Every row comes from one small tree of marks. The marks that hang from a mark follow it in brackets, in alphabetical order. Every link used is in the known rows. Which tree was each row made from?
Known rows:
dimubi(farik(fabu firos(fafugog) sagi(resen(kurup)))): [-0.85 -0.59 -4.78  1.96 -3.46 -0.30  2.08  1.47  2.91  4.14 -3.50 -4.04
  5.49 -2.53  2.90 -2.72  1.87 -2.56 -5.04  2.29  1.02 -3.23 -3.24 -0.44
  1.41]
farik(dimubi fabu firos(fafugog) sagi(resen)): [-2.38 -1.90 -5.45  1.13 -5.71 -0.29  3.35  0.25  1.85  3.82 -2.07 -1.69
  4.19 -1.27  2.55 -0.75 -0.40 -2.01 -6.87  5.83  1.42 -5.31 -2.11  0.08
  3.78]
firos(fafugog(fabu(farik(sagi(resen))))): [-2.18 -1.61 -3.02  4.69 -2.30 -1.46  3.27  0.43  4.36  2.55 -4.55 -1.97
  2.48 -1.65  1.59 -2.66 -1.24 -4.73 -5.20  3.27  1.71 -3.53 -1.54 -0.90
  1.03]
resen(kurup sagi(farik(dimubi fabu(fafugog(firos))))): [-2.43 -2.92 -3.01  2.03 -2.50 -0.48  0.30  0.30  0.47  5.49 -2.42 -2.71
  4.31 -2.31 -3.28 -2.64 -0.26 -3.54 -2.39  6.18  0.68 -2.79 -5.34  0.32
  1.31]
kurup(resen(sagi(farik(dimubi(fafugog) firos)))): [-3.07 -2.72 -4.12  1.16 -1.71 -1.18  0.90 -1.38  1.71  3.38 -3.47 -2.70
  3.85 -1.02  0.12 -2.64  1.68 -3.54 -4.12  1.82  1.66 -3.41 -3.20  0.00
  0.82]
firos(fafugog farik(dimubi fabu sagi)): [-2.47 -1.81 -2.85  2.24 -3.98 -0.95  3.51  2.24  3.96  1.99 -1.60 -0.83
  0.76 -2.41  1.55  0.67 -1.52 -2.37 -6.03  4.26 -0.44 -3.18 -1.13 -0.29
  0.77]
resen(kurup sagi(farik(fabu))): [-1.83 -1.96 -3.89  2.96 -1.85 -0.81  1.69  0.26  1.64  2.98 -3.64 -1.02
  4.18 -2.33 -0.46 -3.29 -0.26 -2.83 -0.40  4.17 -0.07 -1.31 -3.29 -0.18
  0.60]
firos(fafugog farik(dimubi fabu sagi(resen(kurup)))): [-2.10 -1.46 -4.86  4.35 -4.95  0.02  2.97  1.86  2.87  4.30 -1.82 -2.39
  3.17 -2.51  1.04 -0.91 -1.21 -1.70 -4.66  4.17 -0.53 -2.64 -1.62 -0.37
  1.36]
firos(farik(fabu sagi(resen))): [-1.92  0.13 -4.70  2.93 -3.81 -1.17  2.92  2.85  3.86  2.10 -2.50  0.34
  1.62 -3.53  1.53 -1.71 -0.69 -2.62 -4.23  1.74  0.29 -1.98 -3.02  0.24
  1.59]
kurup(resen(sagi(farik(dimubi(fafugog) fabu firos)))): [-2.78 -2.11 -4.94  0.94 -2.62 -0.93  1.53 -0.46  1.88  3.73 -3.44 -3.24
  4.01 -1.80 -0.84 -1.56  1.35 -3.25 -4.51  2.88  2.47 -3.72 -3.31 -0.03
  1.26]
dimubi(fafugog farik(fabu firos sagi(resen))): [-0.68 -0.60 -5.38  0.54 -2.70  0.28  0.73  1.92  3.30  3.45 -5.18 -4.11
  4.18 -4.53  0.89 -2.49  2.41 -4.20 -7.23  0.96  2.02 -4.22 -3.98 -0.56
  1.17]
dimubi(fafugog(firos)): [-3.12 -2.39 -1.77  2.21 -0.37  0.51 -2.97 -1.40  2.33  1.49 -4.50 -2.58
  1.66 -3.22  0.48 -3.61 -0.08 -6.41 -6.65  0.68  1.54 -3.95 -3.27 -1.94
 -0.49]
farik(sagi(resen)): [-2.71 -1.58 -4.42  3.06 -3.00 -0.76  1.40 -0.46  2.96  1.43 -4.34  0.83
  2.13 -1.99  3.07 -2.88 -1.04 -3.74 -4.13  2.27  0.56 -3.08 -3.43 -0.32
  2.02]
resen(kurup sagi(farik)): [-2.12 -2.33 -3.05  3.10 -0.82 -0.88  1.09 -0.65  1.56  2.56 -3.92 -0.66
  3.87 -1.60  0.69 -4.36  0.18 -3.18 -0.20  3.13 -1.09 -0.80 -3.27 -0.31
  0.19]
fabu(fafugog(firos(farik(dimubi sagi(resen))))): [-3.28 -1.83 -2.36  2.09 -2.95 -0.69  0.03  1.58  2.34  4.71 -1.65 -1.38
  1.57 -2.53 -0.47 -2.28 -0.54 -4.69 -6.19  2.64  0.41 -3.47 -5.34  0.37
  1.53]
farik(dimubi(fafugog) fabu firos): [-2.98 -1.46 -4.15 -0.57 -2.60  0.61  0.18 -0.91  0.16  2.97 -2.37 -2.91
  2.72 -2.93 -0.74  0.63  0.58 -4.60 -6.91  3.93  1.77 -5.85 -2.81 -1.91
  1.20]
sagi(resen): [-3.68 -0.60 -4.06  3.74 -2.59  0.03  0.23 -0.32  1.73  1.06 -3.44 -0.33
  1.79 -1.86  1.45 -2.99 -0.50 -4.51 -4.04  0.86 -0.41 -2.78 -2.94 -2.10
  1.30]
fabu(fafugog farik(dimubi sagi(resen(kurup)))): [-2.49 -2.02 -2.61  2.06 -1.98 -0.56  1.89 -0.68  1.16  6.69 -2.55 -2.71
  3.28 -1.93 -2.52 -0.77 -0.84 -3.97 -3.45  5.06  0.02 -4.28 -5.55 -0.61
  0.81]
sagi(farik(dimubi(fafugog) fabu) resen(kurup)): [-2.58 -0.72 -6.05  4.09 -3.53  1.56 -0.06  0.17 -0.38  4.13 -3.62 -3.00
  3.37 -2.99 -3.81 -1.49 -0.96 -4.04 -3.40  3.28 -0.35 -3.03 -3.73 -2.47
  0.91]
firos(fafugog(fabu) farik(dimubi)): [-3.59 -1.30 -2.44  4.03 -2.22 -0.92  2.38  1.14  3.08  1.02 -2.08 -1.69
  0.34 -1.43  0.73 -0.12 -1.19 -4.68 -5.50  2.50 -0.07 -2.91 -0.63 -1.70
 -0.40]
sagi(farik): [-3.04 -0.94 -2.04  1.99 -0.58 -1.27  0.86  0.04  1.75 -0.18 -2.86  1.79
  0.15 -1.56  0.49 -1.86 -1.11 -4.81 -2.59  1.28 -1.52 -1.57 -2.91 -1.94
  0.24]
sagi(farik(dimubi)): [-3.85 -1.63 -2.06  1.61 -1.32 -0.81  0.78 -0.89  0.55  0.28 -1.82  1.19
 -0.32 -0.99 -1.25 -0.31 -1.54 -4.42 -3.19  2.67 -1.77 -2.44 -3.48 -2.00
  0.82]
firos(fafugog(fabu(farik(dimubi sagi(resen(kurup)))))): [-2.66 -1.98 -3.73  5.02 -2.74 -0.92  2.49 -1.11  2.77  4.32 -3.70 -3.50
  3.59 -1.03  0.00 -1.70 -1.19 -4.23 -4.07  5.00  1.71 -3.88 -2.32 -1.03
  0.86]

Write each row's tree:
[-1.67 -1.34 -1.99  0.40 -1.83 -0.92  0.14  1.91  3.62  2.89 -3.73 -2.58
  1.90 -3.90 -0.41 -0.56  0.26 -5.06 -6.15  2.43  2.47 -3.90 -6.19  0.02
  0.67] -> dimubi(farik(fabu(fafugog(firos)) sagi))
[-2.71 -0.44 -4.84  2.38 -4.70 -0.78  2.89  1.87  2.59  2.57 -1.44 -0.23
  1.14 -2.81 -0.10 -0.10 -0.99 -2.29 -4.89  3.17 -0.12 -2.93 -3.43  0.18
  2.18] -> firos(farik(dimubi fabu sagi(resen)))
[-2.81 -1.43 -3.70  1.56 -2.19  0.39  0.66  0.36  0.89  1.37 -3.34 -0.97
  0.37 -2.91 -3.22  0.48 -1.53 -4.95 -5.24  3.46 -0.33 -3.55 -2.90 -2.40
  0.52] -> sagi(farik(dimubi(fafugog) fabu))
[-2.37 -1.16 -6.46  0.87 -4.90 -0.21  1.88 -1.36 -0.02  5.20 -1.63 -1.80
  5.50 -1.55  1.21 -0.54 -0.06 -1.94 -3.66  5.78  2.06 -5.14 -4.59  0.41
  3.50] -> farik(dimubi fabu firos sagi(resen(kurup)))
[-2.83 -1.09 -5.04  3.89 -3.37 -0.46  1.65 -0.43 -0.42  4.33 -2.12 -2.33
  4.72 -0.22  0.11 -3.03 -0.01 -3.97 -2.99  3.63 -0.19 -2.88 -2.29 -1.50
  1.77] -> sagi(farik(dimubi firos(fafugog(fabu))) resen(kurup))
[-3.21 -1.89 -3.18  2.87 -1.40 -1.91  1.50 -0.72  3.03  1.58 -3.91 -0.64
  2.40 -0.77  1.19 -2.82  0.42 -3.45 -2.02  1.05  1.08 -1.55 -3.39 -0.11
  0.76] -> kurup(resen(sagi(farik)))
[-2.28 -3.01 -3.77  2.64 -2.12 -1.11  2.32 -0.97  0.92  4.14 -3.05 -2.50
  5.57 -0.55  0.74 -3.48  0.70 -3.12 -1.89  5.43  0.36 -2.65 -2.25  0.05
  1.20] -> resen(kurup sagi(farik(dimubi firos(fafugog(fabu)))))
[-2.95 -1.81 -2.95  2.73 -2.86 -0.31 -0.60  0.79  1.45  6.00 -1.76 -2.37
  3.16 -2.44 -0.60 -2.55 -0.42 -4.17 -4.37  2.90  0.59 -3.25 -5.65  0.22
  0.95] -> fabu(fafugog(firos(farik(dimubi sagi(resen(kurup))))))
[-1.97 -2.06 -1.67  3.45 -1.00 -2.08  2.97 -0.01  4.65  1.77 -4.27 -1.54
  1.70 -1.53  1.77 -1.47 -1.25 -4.95 -4.90  3.84  2.00 -3.78 -1.64 -0.91
 -0.02] -> firos(fafugog(fabu(farik(sagi))))
[-3.48 -2.43 -2.15  0.43 -2.33 -0.37  1.18 -1.55  0.92  2.07 -1.22 -1.47
  2.34 -0.30  2.80 -0.89  0.16 -3.70 -6.09  3.67 -0.57 -4.70 -1.27 -1.75
  1.18] -> farik(dimubi firos(fafugog))
[-1.54 -1.44 -4.88  4.47 -1.67  0.31 -2.57 -0.35  3.40  3.82 -6.57 -5.69
  4.59 -4.21 -0.35 -4.47  1.38 -6.22 -5.97  0.67  4.03 -3.62 -5.61 -0.57
  0.22] -> dimubi(fafugog(fabu firos) farik(sagi(resen(kurup))))
[-2.30 -1.54 -2.63  3.02 -2.19 -0.69 -0.52  1.61  2.51  5.49 -2.70 -1.74
  3.51 -2.87  0.78 -3.99 -0.12 -4.58 -4.00  1.81  0.66 -2.42 -5.16  0.39
  0.52] -> fabu(fafugog(firos(farik(sagi(resen(kurup))))))
[-2.41 -1.57 -2.20  2.40 -2.43 -1.07  0.19  2.34  3.16  4.28 -2.59 -0.79
  2.16 -3.03  0.82 -3.63 -0.28 -4.82 -5.80  1.40  0.60 -2.74 -4.91  0.46
  1.03] -> fabu(fafugog(firos(farik(sagi(resen)))))
[-1.55 -0.96 -2.80  0.35 -1.86 -0.74  1.74  2.31  3.47  2.19 -4.42 -1.79
  1.38 -3.75 -0.11  0.67 -0.11 -4.57 -5.33  2.63  1.43 -3.74 -5.00 -0.58
  0.21] -> dimubi(farik(fabu(fafugog) sagi))
[-2.21 -1.37 -4.32  4.37 -2.20 -0.44 -0.72  1.08  4.11  2.81 -4.91 -2.61
  2.63 -3.96  0.59 -4.18 -0.10 -6.26 -6.86  0.69  3.27 -3.13 -3.53  0.19
  0.69] -> dimubi(fafugog(fabu firos(farik(sagi(resen)))))
[-2.61 -1.98 -3.94  4.60 -3.93 -0.08  2.22  0.85  2.88  3.73 -2.13 -1.72
  2.88 -1.61  2.26 -2.24 -0.71 -2.08 -4.22  2.87 -1.72 -2.16 -1.55 -0.33
  0.70] -> firos(fafugog farik(dimubi sagi(resen(kurup))))
[-0.95 -1.20 -2.66 -0.18 -2.40 -1.18  2.59  1.57  3.82  1.88 -3.19 -2.46
  3.16 -2.53  3.34 -1.14  1.45 -3.15 -6.32  2.42  1.08 -3.80 -2.68 -0.27
  0.83] -> dimubi(farik(fabu firos(fafugog) sagi))
[-2.63 -1.34 -5.83  4.50 -3.31  0.12  0.93  0.21  2.25  3.89 -4.07 -2.54
  3.04 -3.21 -0.42 -1.54 -0.50 -4.20 -4.14  2.39  1.25 -3.06 -3.29 -0.44
  0.26] -> firos(farik(dimubi(fafugog(fabu)) sagi(resen(kurup))))
[-1.63 -1.12 -3.23  1.54 -2.59 -0.90  1.98  1.12  3.66  2.48 -3.57 -2.42
  3.63 -1.86  4.12 -3.69  2.02 -3.29 -6.10  0.59 -0.18 -3.03 -2.72 -0.40
  1.43] -> dimubi(farik(firos(fafugog) sagi(resen)))
[-3.62 -1.70 -1.33  2.94 -2.26 -0.34  1.86  1.24  2.87  1.07 -0.95 -1.19
 -0.10 -1.47  1.37 -0.81 -0.65 -3.54 -5.59  1.87 -2.51 -2.37 -0.48 -1.91
 -0.56] -> firos(fafugog farik(dimubi))
[-3.15 -1.62 -4.30  0.84 -3.04 -1.98  2.51 -0.67  1.62  3.23 -1.86 -1.64
  3.73 -0.62 -0.07 -1.16  1.13 -2.50 -2.98  3.17  2.19 -3.16 -3.91  0.56
  2.15] -> kurup(resen(sagi(farik(dimubi fabu firos))))
